Every row comes from one small tree of marks. Brackets hold a mark, then the marks that hang from it, in alphabetical order. Every link used is in the known rows. Which tree was each row made from?
Known rows
(maraf gasep): [-2.37 -0.19  0.14 -0.44  0.69  3.71 -0.23  1.26 -0.33 -1.52 -0.07  1.75
  1.01 -6.13 -0.98  0.63 -0.16 -2.96 -0.53]
(nusize (zizo (godutoz (migif gasep (zogiza vero))))): [ 0.13 -0.07  3.80 -0.51  1.52 -2.35 -0.60  1.11 -1.99  0.32 -0.40 -0.79
 -1.96  2.34  3.91 -1.77  2.30 -0.98 -1.30]
(gasep maraf (migif godutoz (zogiza vero))): [ 3.51  2.74  1.85  1.25 -2.31 -3.61  1.74  1.82  2.10 -1.79 -0.05  0.69
  4.37 -0.30 -1.40  1.83 -2.25  5.11  0.74]
(zizo godutoz): [-0.86 -2.32 -2.42 -0.08  0.87  1.19 -0.34  0.33 -0.50 -0.83 -1.11  2.12
 -2.34 -3.37 -0.21 -0.98 -0.85 -1.82  1.21]
(zizo (godutoz migif) nusize): [-2.40 -2.78 -2.17 -1.84  2.63  1.43  0.51 -1.26 -0.83  1.57 -1.61 -1.84
 -5.92  0.37  1.88 -0.41 -0.94 -6.41  1.23]
(nusize (zizo (godutoz migif))): [-0.12 -3.84 -0.69 -2.17  0.32  1.32  0.11 -0.35 -1.44  1.41 -0.95 -0.28
 -3.44 -1.83  2.02 -2.06  1.79 -5.04  2.12]
(nusize (zizo (godutoz (migif gasep zogiza)))): [-0.13 -3.17  1.68 -1.46  2.54 -0.27 -1.73 -0.71 -1.39  1.43  0.29 -0.62
 -2.55  1.80  4.37 -2.90  2.80 -2.14 -1.16]
(migif (godutoz (zizo nusize)) (zogiza vero)): [ 0.84  5.82  0.44  3.63 -0.47 -4.34  1.84 -0.14 -1.25 -0.76 -1.91 -1.55
  2.52  0.48  0.53  1.96 -1.04  0.14  2.11]
(gasep (migif (godutoz zizo) (zogiza vero))): [ 5.03  1.52  0.63  2.71 -1.95 -3.16  0.53  2.27 -1.45 -1.54 -1.54 -0.54
  5.44  0.23 -1.81  1.39 -0.01  2.70  0.78]
(godutoz migif): [-1.41 -3.38 -1.37 -3.54 -0.33  6.30 -0.15  0.66  0.09  0.19 -0.20  0.19
 -2.98 -2.77 -1.58 -1.07 -0.27 -3.00  0.27]
(zogiza (migif (gasep maraf) godutoz) vero): [ 0.24  1.85  0.91 -1.47 -0.65  0.64  0.75  1.41  1.02 -0.37  2.14  2.29
  0.38  0.26 -1.92  0.24  0.32  3.94  0.40]
(migif godutoz): [-0.35  1.08 -1.12 -0.79 -1.73  2.42  0.26  0.86  0.66 -2.03  1.11  2.37
  2.53 -3.08 -0.95  0.15 -1.64  0.55  2.46]
(zogiza (migif (gasep maraf) (godutoz (zizo nusize))) vero): [ 0.24  1.93 -1.38  0.74 -0.18 -1.83  1.46 -1.03 -0.08  2.13  0.16 -0.86
 -1.22  1.66 -1.90  1.21  0.75  0.78  0.68]
(godutoz (migif gasep zogiza) (zizo nusize)): [-1.45 -2.78 -1.09 -0.67  2.57  2.30 -1.19 -2.30 -0.98  2.46 -1.05 -3.21
 -3.66  2.14  0.70 -1.00  1.20 -3.25 -2.61]
(zizo (godutoz (migif gasep (zogiza vero))) nusize): [-2.13  0.83  2.38 -0.42  3.81 -2.14 -0.10  0.29 -1.58  0.27 -1.07 -2.22
 -4.51  4.34  4.05 -0.32 -0.48 -2.45 -2.23]
(migif gasep godutoz): [-1.39 -0.01 -0.01 -1.58 -1.11  3.02 -0.99  0.67  1.17 -2.29  2.69  2.72
  2.17 -0.84 -0.23 -0.75 -1.24  1.73 -0.13]
(migif gasep (godutoz zizo) (zogiza vero)): [ 0.59  3.93  2.10  2.63 -1.49 -1.91 -0.88  1.49 -1.47 -1.76  0.23  1.04
  3.80  1.69 -0.28  0.18  0.93  3.99 -0.39]
(zizo (godutoz (migif gasep))): [-2.59 -4.60 -0.38 -2.88  1.68  4.05 -2.26  0.44 -1.06  0.48  0.38  0.78
 -4.64  1.45  1.08 -2.14  1.02 -2.53 -1.33]

Write each row's tree
[ 3.45  2.83 -0.31  3.30 -1.79 -5.93  2.50 -0.84  1.19  0.61 -2.02 -2.46
  2.55  1.11 -1.43  2.91 -1.83  1.79  1.11]
(gasep maraf (migif (godutoz (zizo nusize)) (zogiza vero)))
[-1.00  0.48  0.95  0.26  1.36  0.27  0.08 -0.56 -1.51  1.47 -1.66 -3.29
 -3.23  2.91  0.55 -0.05  0.73 -2.12 -2.79]
(godutoz (migif gasep (zogiza vero)) (zizo nusize))
[-0.32 -1.00 -3.31 -0.21  0.90  0.33  0.37 -2.82  0.50  2.89  0.83 -0.77
 -1.65  1.03 -1.49  0.20  1.50 -0.41  0.76]
(zogiza (migif (gasep maraf) (godutoz (zizo nusize))))
[ 3.86 -0.86 -2.16  1.91  0.58 -2.89  0.53 -1.26 -0.55  0.25 -1.31 -2.69
  3.71  0.44 -0.11  1.29 -0.91 -1.23  0.75]
(gasep (migif (godutoz (zizo nusize)) zogiza))
[ 0.71 -2.08  0.81 -0.75  1.97 -0.93 -0.31 -0.63 -1.78  1.53 -1.28 -0.90
 -2.17 -0.43  3.68 -2.07  2.40 -3.11  1.34]
(nusize (zizo (godutoz (migif zogiza))))
[-0.49  1.79 -0.67  2.09  1.18 -1.71 -0.74 -1.94 -0.42  0.12  0.41 -1.08
  1.93  1.98  1.36  0.33  0.03  0.28 -0.52]
(migif gasep (godutoz (zizo nusize)) zogiza)
[ 1.04 -2.32 -2.53 -0.99  0.74  3.05 -1.66  0.08 -1.99  1.02  1.21  1.26
  1.32  0.09 -1.78 -1.35  3.22  0.46  0.47]
(zogiza (migif gasep (godutoz zizo)))
[-0.39  1.00 -3.05  1.42 -1.08  0.00  1.07 -1.71 -0.37  0.24 -0.78 -0.82
  0.87 -1.67 -0.90  1.04 -1.17 -2.84  2.81]
(migif (godutoz (zizo nusize)))
[-0.23  1.43  2.17  0.19  0.64  0.46 -0.26  1.92  0.57 -2.30  0.50  1.68
  0.82 -1.10 -0.39 -0.50 -1.11  2.92 -3.23]
(migif gasep (zogiza vero))
[ 3.01 -3.38 -1.33 -0.30 -0.22  0.35  0.64 -0.45  3.12  0.28 -0.59  0.52
  0.72 -3.32 -2.68  0.14 -1.54  2.38 -1.47]
(gasep maraf (migif zogiza))
[ 1.57 -0.40  0.92 -0.61 -0.45  1.23 -0.53  2.41 -0.53 -2.42  1.13  0.92
  5.79 -3.11 -0.50  1.70 -0.62 -1.84  0.33]
(maraf (gasep (migif godutoz)))
[-0.83  5.27  3.35  1.14 -1.71 -2.23  0.42  1.03  2.17 -2.02  1.83  2.32
  2.46  1.31 -0.03  0.77 -1.46  6.77 -0.40]
(migif (gasep maraf) godutoz (zogiza vero))
[-2.15  0.80 -2.38  1.11 -1.92 -0.26  0.53 -3.05  2.16  1.31  0.99 -0.17
 -0.74  0.35 -1.26  0.78 -1.02  0.38  0.64]
(migif (gasep maraf) (godutoz (zizo nusize)))
[-1.96  0.57 -0.17 -1.17 -2.46  2.06 -0.35 -0.39  3.08 -1.02  2.95  2.92
  0.84 -0.96 -1.21 -0.14 -1.46  3.73  0.32]
(migif (gasep maraf) godutoz)
[-2.31 -4.34 -2.64 -2.01  0.87  4.57 -0.82 -2.23 -0.60  2.25 -0.71 -2.66
 -4.86  0.81 -0.97 -1.05  0.70 -5.26 -2.07]
(godutoz (migif gasep) (zizo nusize))
[ 2.56  4.29  4.49  1.72  0.16 -3.14  0.33  3.99 -1.54 -3.47  0.09  0.15
  7.60 -1.00  0.77  2.78 -0.57  1.16 -0.42]
(maraf (gasep (migif godutoz (zogiza vero))))
[-0.29  4.60  1.92  3.02 -2.92 -2.66 -0.11  0.33  0.78 -0.43  0.40  1.15
  2.36  1.48 -1.38  0.85  0.62  6.03  0.09]
(migif (gasep maraf) (godutoz zizo) (zogiza vero))
[-1.84 -4.30  0.00 -2.31 -0.44  1.05 -0.65 -1.66  1.15  2.54  0.83  0.26
 -5.09  0.05  1.72 -2.22  1.98 -2.01 -0.09]
(nusize (zizo (godutoz (migif (gasep maraf)))))
[ 2.37 -1.85 -1.78 -1.04 -3.01  0.79  0.92  0.28  3.12 -0.80  1.05  1.35
  2.67 -2.37 -2.86  0.86 -2.38  2.25  1.56]
(gasep maraf (migif godutoz))
[-2.13  0.61  2.89 -0.26  1.00 -1.17 -0.67  0.82  0.06  0.87 -0.49  0.32
 -4.39  3.46  1.48 -0.67  0.85  2.57 -1.62]
(zizo (godutoz (migif (gasep maraf) (zogiza vero))))
